Every row comes from one small tree of marks. The marks that hang from a mark follow it in brackets, in alphabetical order. Every link used is in the known rows. Which tree was each row made from?
Known rows:
tepe[noro]: [ 13  14   4 -14  11   5 -10  12  -5   6 -15  -1   7 -13  -2   8  14   9
 -11  17   9 -16  -1   5  24  11  11 -11 -18   5  -4   1  -2   2   9 -24
  -1  11  -3 -18   4  -9  13  13   1]
turig[benan kipi[toruf]]: [ 37  17 -10  26  47   2  17  49 -12 -37 -12  38  22  33 -19  -7   7 -11
 -10  12 -11 -42 -29  -1   9  -8 -22  21 -29  12  32  -8   5  30  -1 -18
  -3   6 -37  41  20 -22  16   6  -3]
dozurom[kipi[toruf[gamu[ruked]] turig]]: [ 48  -4  10  49 -16  27 -48  22  51 -18  26  64  29  14  12 -26  18 -11
   2   8 -57 -59 -11 -18 -37  11 -59  19 -36 -22   9 -62 -28 -14 -41  53
 -14  -6  -4  27  -1   0   6 -29   2]
dozurom[vifuben]: [ 10 -15  30   7   0  -8  17  -3  23  11  10  36 -13  -1   1   1  -3   1
   4  11 -10  -4 -25  -3   9   8 -14  -5   0   1  -9  -2   7  -6 -10  14
 -12  -9   4   7  12  10 -19 -24  10]
gamu[ruked toruf zitum]: [ -5  24 -11  -1 -14  -3 -14  -1  52  -7  21  -7   3  -9   6  -8  -3 -20
 -21 -12 107 -40 -37  -4  11  -7 -12   6 -14  -2  19 -11  34  -8  17  64
 -39  16 -13  22  -4   0 -19 -13  -3]
turig[benan kipi[dozurom toruf[gamu]]]: [ 58  -6 -25  48  58  33  13  74   9 -38   6  37  43  54 -38 -14  11  -1
 -15  16 -47 -43 -20  -5  -5 -11 -24  44 -23  -9  46 -37  -6   0 -16  18
  -1 -15 -26  34   5 -16  29 -22  -9]
noro[ruked[gamu[toruf zitum]]]: [-12  16  18  -1 -15 -24  24  12  74 -31   3 -28 -11   6  17  -4  -6   7
  -9  -2  93 -16 -25   1   7 -37  16  12 -20   7   7 -13 -12  -3   2  96
 -53 -16  18  -7 -16  -2 -10 -11 -11]
noro[ruked[gamu[toruf]]]: [  4  24   4  -2 -16 -30  15  28  73 -29  -1  -1  -5   2  23  16  -7  13
   8  -8  31 -12 -27 -19   4 -26  28   5 -23  -2   2 -28 -19   1   6  85
 -32 -17  16 -12  -7   3 -17   8  -7]
tepe[noro[ruked[gamu[toruf zitum]]]]: [  0  29  19 -13  -7 -19  12  24  68 -24 -10 -28  -6  -6  11   5   5  15
 -21  15 102 -29 -26   6  28 -25  30   2 -33  12   1 -12 -13  -3  12  75
 -53  -5  18 -21 -13 -10   1   4 -12]
benan[turig[kipi[dozurom toruf[gamu]]]]: [ 55 -21 -32  61  45  17   0  42  15 -32  13  13  32  53 -19 -23  19 -16
   0 -17 -32 -21   2  -6 -11 -22  -8  13 -15 -21  33 -46 -21 -22 -60  45
  -1 -43 -10  -9 -32 -14  36 -43 -10]
ruked[gamu[toruf]]: [ -6  20  13   0   3 -36   7  12  56 -28   5  -2   7   0  19  18  -8   1
  -1  -5  43 -17 -31 -26  12 -16   3  13 -13 -13   7 -22   8   3  -2  46
 -23  -2  20  -8 -29   6 -22   8   0]
tepe[noro[ruked]]: [ 21  14  -1 -13  -6  10  -2  23  11   2 -23   3 -11 -15   3   7  11  20
  -4  14   0  -9   0  10  15  -2  35 -18 -22  15  -9  -7 -31   2  13  17
  -6  -3  -6 -18  25 -10  17  17  -9]
vifuben[dozurom[kipi[toruf[gamu[zitum]] turig]]]: [  8  -6  22  63  17  33 -26  13  34  10  25  21  18  32  -1 -67  14  -8
 -25  36  -9 -42   4  -1 -19   8 -51  60 -31   0   6 -57 -31 -15 -29  28
 -30 -22  -5  14 -15 -17  41 -54 -11]
zitum[gamu[ruked]]: [ 10  11 -15  21  -5  -7 -22   5  13 -26  12 -24  17  -4  17  -1  -6 -17
 -15   7   0 -22   5  -5  11   0  20 -23 -19 -12  28   0   8  -9  15  34
   6   4  -9  32  38  15  -3 -15  -6]
kipi[dozurom]: [  1 -11 -15  18  14  14   8  12   0  17   9  -1   2  27 -14   1  -7   4
   6 -17  -2   6  13 -12   4   7   0  20 -12   5  -1 -23  14 -20  -2  10
   7 -26 -10  -1   5   7  14 -14 -14]
noro[ruked]: [  7   2  -8  -2 -17   8  12  10  16  -1  -8   1 -13  -1   9  -3   0  10
   6  -6 -11   6   1   9  -9  -9  21  -4  -7  11  -9  -6 -31   0   7  38
  -4 -17  -3   0  19  -1   7   6  -8]
turig[benan kipi[dozurom toruf[gamu[zitum]]]]: [ 38 -11 -16  54  54  41  17  60  10 -40  16   9  37  61 -44 -35  10  -9
 -32  20  13 -45 -20  12   0 -18 -36  50 -20  -1  50 -24   3  -7 -14  28
 -24 -11 -24  40  -6 -19  32 -42 -12]
benan[turig[kipi[dozurom[vifuben] toruf]]]: [ 47 -25   1  56  40  -9  29  32  18  -3  12  55   4  55 -16 -16   8 -23
  17 -27  -6 -21 -24 -14  11  -8 -19   3 -32   9  12 -41  15 -18 -60  36
  -9 -56 -16   3  -6  -9  15 -51  -1]
gamu[zitum]: [-18  -5   9   0  -1   4   5 -15   2   2   7 -27  -6   8 -10 -24  -2  -7
 -16   8  59  -3   0  17  -1  -7 -10  10   1   9   7  14   8  -5   3  10
 -25   3   2   6  -8  -2   4 -20  -4]
turig[benan kipi]: [ 20  13 -13  24  37 -10  15  29 -14 -32   3  13  14  26 -26  10  -4 -20
  -9  11  -4 -20 -24   8   4   7 -25  21  -7   2  17  15  20  32  15 -15
   4  11  -3  39  22 -13  -1   2  13]
vifuben[dozurom[kipi[toruf[gamu] turig[benan]]]]: [ 26   5  11  69  43  31 -23  52  24   1  18  43  33  30  -2 -40   7  -8
 -22  39 -85 -43 -18 -14 -15  22 -51  66 -30   1  10 -66 -33  22   3  16
  -1  -7  -8  40   6 -19  35 -29 -11]
ruked[gamu[toruf zitum]]: [-22  17  25  -1   2 -29  13   0  58 -33  14 -27   3   7   9  -1  -8  -3
 -15   6 100 -18 -30  -7  12 -22  -6  20 -12  -3   9  -7  20  -9   0  58
 -47   3  25  -3 -34   2 -17 -16   0]
benan[turig[kipi]]: [ 16  -2 -20  34  22 -21   4  -2  -2 -21   8  -8   5  24 -12   0   7 -35
   9 -25  10  -3  -4  10  -7  -5  -9  -8   2  -9   3   7   5  10 -32  11
   2 -17  17  -3 -17 -14   6 -20  15]
toruf[gamu[ruked zitum]]: [ 10  -4  -6  12 -12  25 -36  -1  45 -19  32 -17  14  -2  -6 -18   7 -11
 -28   9  39 -38 -17  14 -14 -10  -6  -5  16 -24  21  10 -10 -15   6  69
 -22  14  22  11 -20  11  -7 -32   1]
turig[benan kipi[dozurom[vifuben] toruf[gamu]]]: [ 71 -20   6  53  57  23  28  73  30 -27  16  72  27  52 -36 -13   5  -3
 -13  24 -53 -47 -46 -11   5   1 -36  34 -22  -8  37 -41   1  -4 -25  27
 -11 -21 -18  40  20  -6  10 -42   1]
kipi[toruf[gamu[ruked zitum]] turig[benan]]: [ 30   2  12  51  22  47 -31  39  51 -45  26  13  32  21  -9 -37  19 -21
 -34  24   9 -60 -37  19 -26  -7 -27  29 -16   3  32 -33 -14  13   6  57
 -25  17 -12  44 -20 -11  13 -41 -19]
gamu[ruked zitum]: [-12   7  -4   7 -13  15 -24 -12  21  -1  20 -13  -4   5  -1 -12   0 -18
 -21  -7  77 -31 -13   8  -2  -2  -4  -8   2   1  11  11  12  -9  17  42
 -19  12   4  14  -1  10  -8 -16  -4]

Which tree is each row?
[  5  14  15  60  44  16 -10  40   2  18   9  49  18  37  -1 -32  -2 -11
 -14  25 -52 -39 -12 -15  -1  30 -45  59 -43  27  -5 -65  -6  29  13  -9
   3 -11 -27  44  19 -26  34 -13 -16]	vifuben[dozurom[kipi[toruf turig[benan]]]]
[  3  -1  19  43  11   8   0  12   0   0  16  32  12  21  -9 -19  -8 -20
   1  10 -38 -10 -10   0 -27  39 -73  48 -23   1 -17 -31  14  24   5  -8
  -2   2  14  49  17 -14  -4 -16  11]	dozurom[kipi[turig[benan]]]
[ 12  16  20 -10  -5  -9  -2  29  36 -17 -20 -10  -8   2  13  25   7  25
  -1  12  12 -18 -15   0  13 -13  48 -21 -22  10 -14  -4 -43   0  12  39
 -12  -6  33 -36   3   2   9  17  -8]	tepe[noro[ruked[gamu]]]
[ 26 -15  40  18 -10  -2  21  13  22  24   1  87  -7  10  16 -29   2   8
   4   7 -41 -32 -22 -25   7   9 -55   1 -34   2  -3 -42  -2 -15 -38  13
 -27 -14 -25  28  23  -5 -10 -24  10]	dozurom[kipi[toruf] vifuben]
[ 19   6  22  35  32  19   0  37   4 -22  -5  33  19  23  -5 -21  11 -10
  -4  14 -31 -28 -19   6 -14   3 -16  37 -32  24   8 -43  -2  32  -3  -8
   0   0 -29  36  -3 -23  20 -10 -18]	kipi[toruf turig[benan]]
[ 19  -4   6  54  45  33  12  49   5  -9   6  33  24  51 -18 -18   4  -5
   2  -2 -30 -20  -5  -5 -12  10 -17  57 -41  29   9 -66  10  11  -2   4
   8 -28 -33  30   2 -17  31 -20 -32]	kipi[dozurom toruf turig[benan]]
[ 54 -29  57  48  -4  13  -2  15  54  -6  20  88  11  17  10 -42  15  -1
   6  27 -76 -36 -25 -14 -26  20 -78  29 -34 -20  -7 -63 -25 -18 -66  31
 -32 -25   3  25   0  -5  -2 -53  12]	dozurom[kipi[toruf[gamu] turig] vifuben]
[ 28 -21  26  22  20  15  27  35  22  20   5  63  -2  32  -4 -16   2  11
   6  -3 -17 -20 -16 -22  15  -2  -8  10 -30  16  10 -50   7 -29 -28  24
 -12 -44 -40   6  15   3   8 -30 -18]	kipi[dozurom[vifuben] toruf]
[ 34 -16  40  56  42  23  25  48  28   4  15  67   8  45 -16 -19   0  -7
   3   7 -38 -26 -35 -13  -2  19 -33  48 -42  28  -1 -63  18   5  -8  18
  -4 -34 -29  37  18  -8  12 -41 -23]	kipi[dozurom[vifuben] toruf turig[benan]]
[  0  15  -2  24  18  10  -9  28  -6  34  -2  47   5  19  13 -30   1   5
 -11   9 -32 -32   5 -26  16  10 -23  25 -37  12   1 -50 -15  -6  -4  -2
  -5 -13 -33  14  19 -13  29   0 -10]	vifuben[dozurom[kipi[toruf]]]
[ 29 -17  60  43 -10   2  12  10  29  13  11  92  -6  19  13 -35   7  -7
  16   9 -41 -30 -25 -16 -13  25 -73  27 -49   4 -21 -56  -1 -12 -53   9
 -29 -30 -11  26  15  -9  -3 -39   6]	dozurom[kipi[toruf turig] vifuben]
[ 26  -1  14  60  18  27 -31  28  32   8  19  43  22  25   9 -41  11  -2
  -8  28 -67 -38   4 -19 -19  17 -42  48 -34  -4   0 -70 -37  -6 -32  21
  -9 -23  -9   9  -2 -14  36 -34 -11]	vifuben[dozurom[kipi[toruf[gamu] turig]]]
[ 32 -31  50  23  -6  18  11  12  40   4  14  61   8  13   1 -59  10   4
 -23  32 -15 -38 -23   3  -6  -4 -70  12 -18 -15  14 -33 -17 -27 -46  44
 -56  -7  -2  26  -5  -5  -4 -62  12]	dozurom[kipi[toruf[gamu[zitum]]] vifuben]
[ 48  -9  -4  58  10  45 -39  41  58 -21  28  40  33  37 -10 -14  20  -5
   2  -9 -29 -49  -2 -17 -28   1 -11  26 -34  -9  21 -69 -18 -28 -29  64
  -1 -30 -16   4 -10  10  26 -34 -26]	kipi[dozurom toruf[gamu[ruked]] turig]
[ 17  30 -24  15  -8 -20 -13  16  43 -29  13 -15  25 -20  26   2 -10 -21
 -19  -1  28 -32  -8 -16  23  -3  10  -8 -31 -15  31 -21  24  -5  13  54
 -15   7 -23  39  31   6 -12 -10  -9]	zitum[gamu[ruked toruf]]
[ 50 -32  23  31  19  27  15  45  44   2  17  57  12  25 -11 -22   8  19
  -4  12 -54 -26 -17 -19   5 -10 -13  16 -16  -8  22 -56 -17 -35 -42  44
 -17 -35 -21   3  -1   8  11 -46 -12]	kipi[dozurom[vifuben] toruf[gamu]]
[ 57 -24  59  58  18  20  10  40  45 -10  18  89  24  23   0 -38   7  -5
  -9  37 -92 -41 -41 -10 -26  23 -84  42 -31 -10   3 -60 -18  10 -31  27
 -27  -4  -3  57  10 -12  -2 -52  11]	dozurom[kipi[toruf[gamu] turig[benan]] vifuben]
[ 12 -23  55  42 -13  -7   8 -14  29  22  24  70 -12  15   6 -19  -3 -15
  17  10 -34 -14 -15 -13 -18  39 -76  27 -28  -5 -38 -34  14  -7 -38  11
 -22 -25  19  25  21   2 -19 -46  22]	dozurom[kipi[turig] vifuben]
[  5  -4   5  36  18  30 -15  21  19  20  14  16  18  24   4 -60  10   4
 -37  34  -7 -41   4  -6   4  -5 -37  33 -16  -2  19 -40 -31 -17 -16  32
 -32  -7 -13  14  -7 -13  35 -39  -8]	vifuben[dozurom[kipi[toruf[gamu[zitum]]]]]
[ 40 -15   6  59  47  48  -2  62  27 -26  16  32  39  43 -23 -26  12   1
  -9  16 -63 -26  -8  -1 -25   3 -26  60 -26   6  23 -69 -16   1 -14  22
   3 -22 -20  26 -15 -12  33 -36 -28]	kipi[dozurom toruf[gamu] turig[benan]]
[ 31 -28  -1  54  31 -13  29  10  16   6  27  28  -8  47 -22  -2  -4 -31
  18 -28   3   2 -14 -11   5   8 -22   3  -8  -3  -6 -18  26 -14 -44  35
  -2 -53  14   0   2   4   0 -53  11]	benan[turig[kipi[dozurom[vifuben]]]]
[ 53 -26  39  24  -8  12   6  25  40   9  10  81  12   6  13 -36  10  12
  -7  25 -73 -36 -26 -20  -3   5 -60   4 -19 -21  10 -46 -25 -24 -49  35
 -34 -10  -7  23   6  -6  -6 -41  14]	dozurom[kipi[toruf[gamu]] vifuben]
[ 30 -10  58  50  16   6  21  29  24   7  10  93  10  26   3 -33  -1 -12
  -1  22 -58 -36 -41 -12 -11  30 -81  38 -44  14 -15 -58  10  17 -19   2
 -21 -10 -17  57  25 -16  -5 -37   5]	dozurom[kipi[toruf turig[benan]] vifuben]
[  0   8  17  53  18  13 -19  18   9  25   7  48   8  33  10 -37   7  -7
  -1  11 -35 -34   6 -21  -3  21 -37  51 -49  18 -12 -64 -11   0 -20  -7
  -3 -32 -27  13  12 -19  37 -17 -15]	vifuben[dozurom[kipi[toruf turig]]]
[ 48  -4  -7  66  35  55 -30  65  50 -27  32  39  38  40 -13 -13  12 -11
 -13   2 -45 -53 -22 -10 -28   6 -18  42 -28   0  26 -70  -9   1   1  57
   3 -12 -21  34  -2  -1  21 -31 -28]	kipi[dozurom toruf[gamu[ruked]] turig[benan]]
[ 23  36  13 -17  -8 -24   7  38  69 -26 -19   2  -2 -14  19  26   4  24
  -3   9  45 -25 -29 -15  29 -19  36  -6 -38   3  -5 -29 -23   3  10  63
 -28  -7  13 -28  -1  -2  -3  24  -7]	tepe[noro[ruked[gamu[toruf]]]]
[ 53 -33  20  46  33  23  23  33  41 -19  29  45  14  52 -31 -37  13  -5
 -14  20  19 -45 -27   0   6 -13 -44  27 -21  -7  33 -27   5 -40 -56  42
 -43 -41 -19  16   1  -2  16 -69  -1]	turig[kipi[dozurom[vifuben] toruf[gamu[zitum]]]]
[ 65   2 -40  53  48  37 -15  76  32 -39  22  44  40  51 -32   1  13 -13
 -19   4 -32 -69 -34 -16  -1  -6 -18  22 -29 -15  50 -39   1  -1   2  49
   3  -6 -27  44  18  -2  18 -15 -12]	turig[benan kipi[dozurom toruf[gamu[ruked]]]]
[ 51   7   6  47  25  37 -39  52  52 -44  18  36  36  14   0 -12  19 -14
 -19  21 -48 -59 -39  -1 -31   0 -15  27 -15  -4  29 -45 -25  20   9  50
  -1  16 -11  40  -5  -8   9 -22 -14]	kipi[toruf[gamu[ruked]] turig[benan]]
[ 61  15 -26  35  36  20 -23  62  32 -57  10  43  41  25 -18  -1  16 -15
 -23  19 -28 -76 -50  -4  -5 -10 -14   6 -16 -17  50 -16 -12  19   5  37
  -3  19 -19  46   9  -8   6  -4   4]	turig[benan kipi[toruf[gamu[ruked]]]]
[ 32   0 -13  34  29 -14   6  21  -4 -30  -8  17  16  30  -4 -20  17 -27
   8 -18   3 -23  -9   4  -3 -23  -5 -11 -19   0  20 -17  -8   6 -46  10
  -5 -23 -18   2 -17 -26  22 -15   0]	benan[turig[kipi[toruf]]]
[ 34   4 -23  45  59  19  24  63 -14 -22  -4  41  25  60 -35  -8   2  -9
  -4   1 -12 -34 -19 -10   8  -4 -19  39 -40  16  32 -30  23   9  -2  -4
   3 -20 -42  35  22 -20  27  -6 -15]	turig[benan kipi[dozurom toruf]]
[ 21   2 -28  43  49   7  23  43 -15 -13  14  15  17  52 -42  10 -10 -16
  -3  -3  -3 -16 -13  -6   6  12 -25  39 -15   7  15  -8  36  14  11  -5
  11 -14  -9  36  29  -4  12 -11  -2]	turig[benan kipi[dozurom]]
[ 69 -36   5  65  42   7  19  45  41 -20  22  52  19  50 -20 -25  15 -17
   6  -8 -35 -25 -24 -11  -4 -14 -23   7 -13 -17  23 -47  -9 -24 -70  59
 -15 -53  -1   2 -19  -5  16 -63   2]	benan[turig[kipi[dozurom[vifuben] toruf[gamu]]]]
[ 46 -11   9  48  57   9  42  57   9 -12  11  74  12  56 -32  -4  -1 -10
  -1   7 -17 -39 -44 -17  18   5 -35  31 -39  16  26 -34  26   3 -13   5
  -9 -29 -38  43  34  -9   8 -33  -4]	turig[benan kipi[dozurom[vifuben] toruf]]
[ 24  -9  29  44  31  38  -7  35  32 -41  11   6  28  26 -13 -51  19 -11
 -32  40  -6 -35 -22  28 -27 -14 -34  49 -11   6  27 -28 -23  13  -7  24
 -28   5  -9  36 -30 -26  25 -47 -18]	kipi[toruf[gamu[zitum]] turig[benan]]
[ 55 -36  40  56  17  34   6  40  56  -8  27  64  14  33  -8 -30  16   3
   7  10 -53 -23 -14  -9 -17   5 -29  36 -29  -1   6 -71 -13 -29 -57  44
 -15 -47 -13   3  -6   3  16 -61 -17]	kipi[dozurom[vifuben] toruf[gamu] turig]
[-12   5  10  54  11   5 -22  -2   7  36  22  22   0  22   2 -22  -7 -15
   5   9 -23 -11  10 -17 -10  38 -45  50 -29   6 -31 -40   0   5   0  -1
   1 -25   8  11  16  -5  18 -21   0]	vifuben[dozurom[kipi[turig]]]
[ 44  11 -15  37  36  29 -20  46  36 -57  17  17  35  32 -24 -22  18 -23
 -40  25  28 -78 -50  11  -5 -18 -24  13 -14 -10  55  -4  -2  11   5  48
 -24  23 -14  52   0 -12  10 -26   3]	turig[benan kipi[toruf[gamu[ruked zitum]]]]
[ 34 -10 -25  51  42   3  13  31  -7 -13   3  19  15  58 -21 -20  12 -25
  13 -36   2 -17   3  -8  -1 -16  -4   7 -31   6  20 -40   5 -11 -50  19
   3 -52 -22  -3 -15 -17  35 -28 -13]	benan[turig[kipi[dozurom toruf]]]
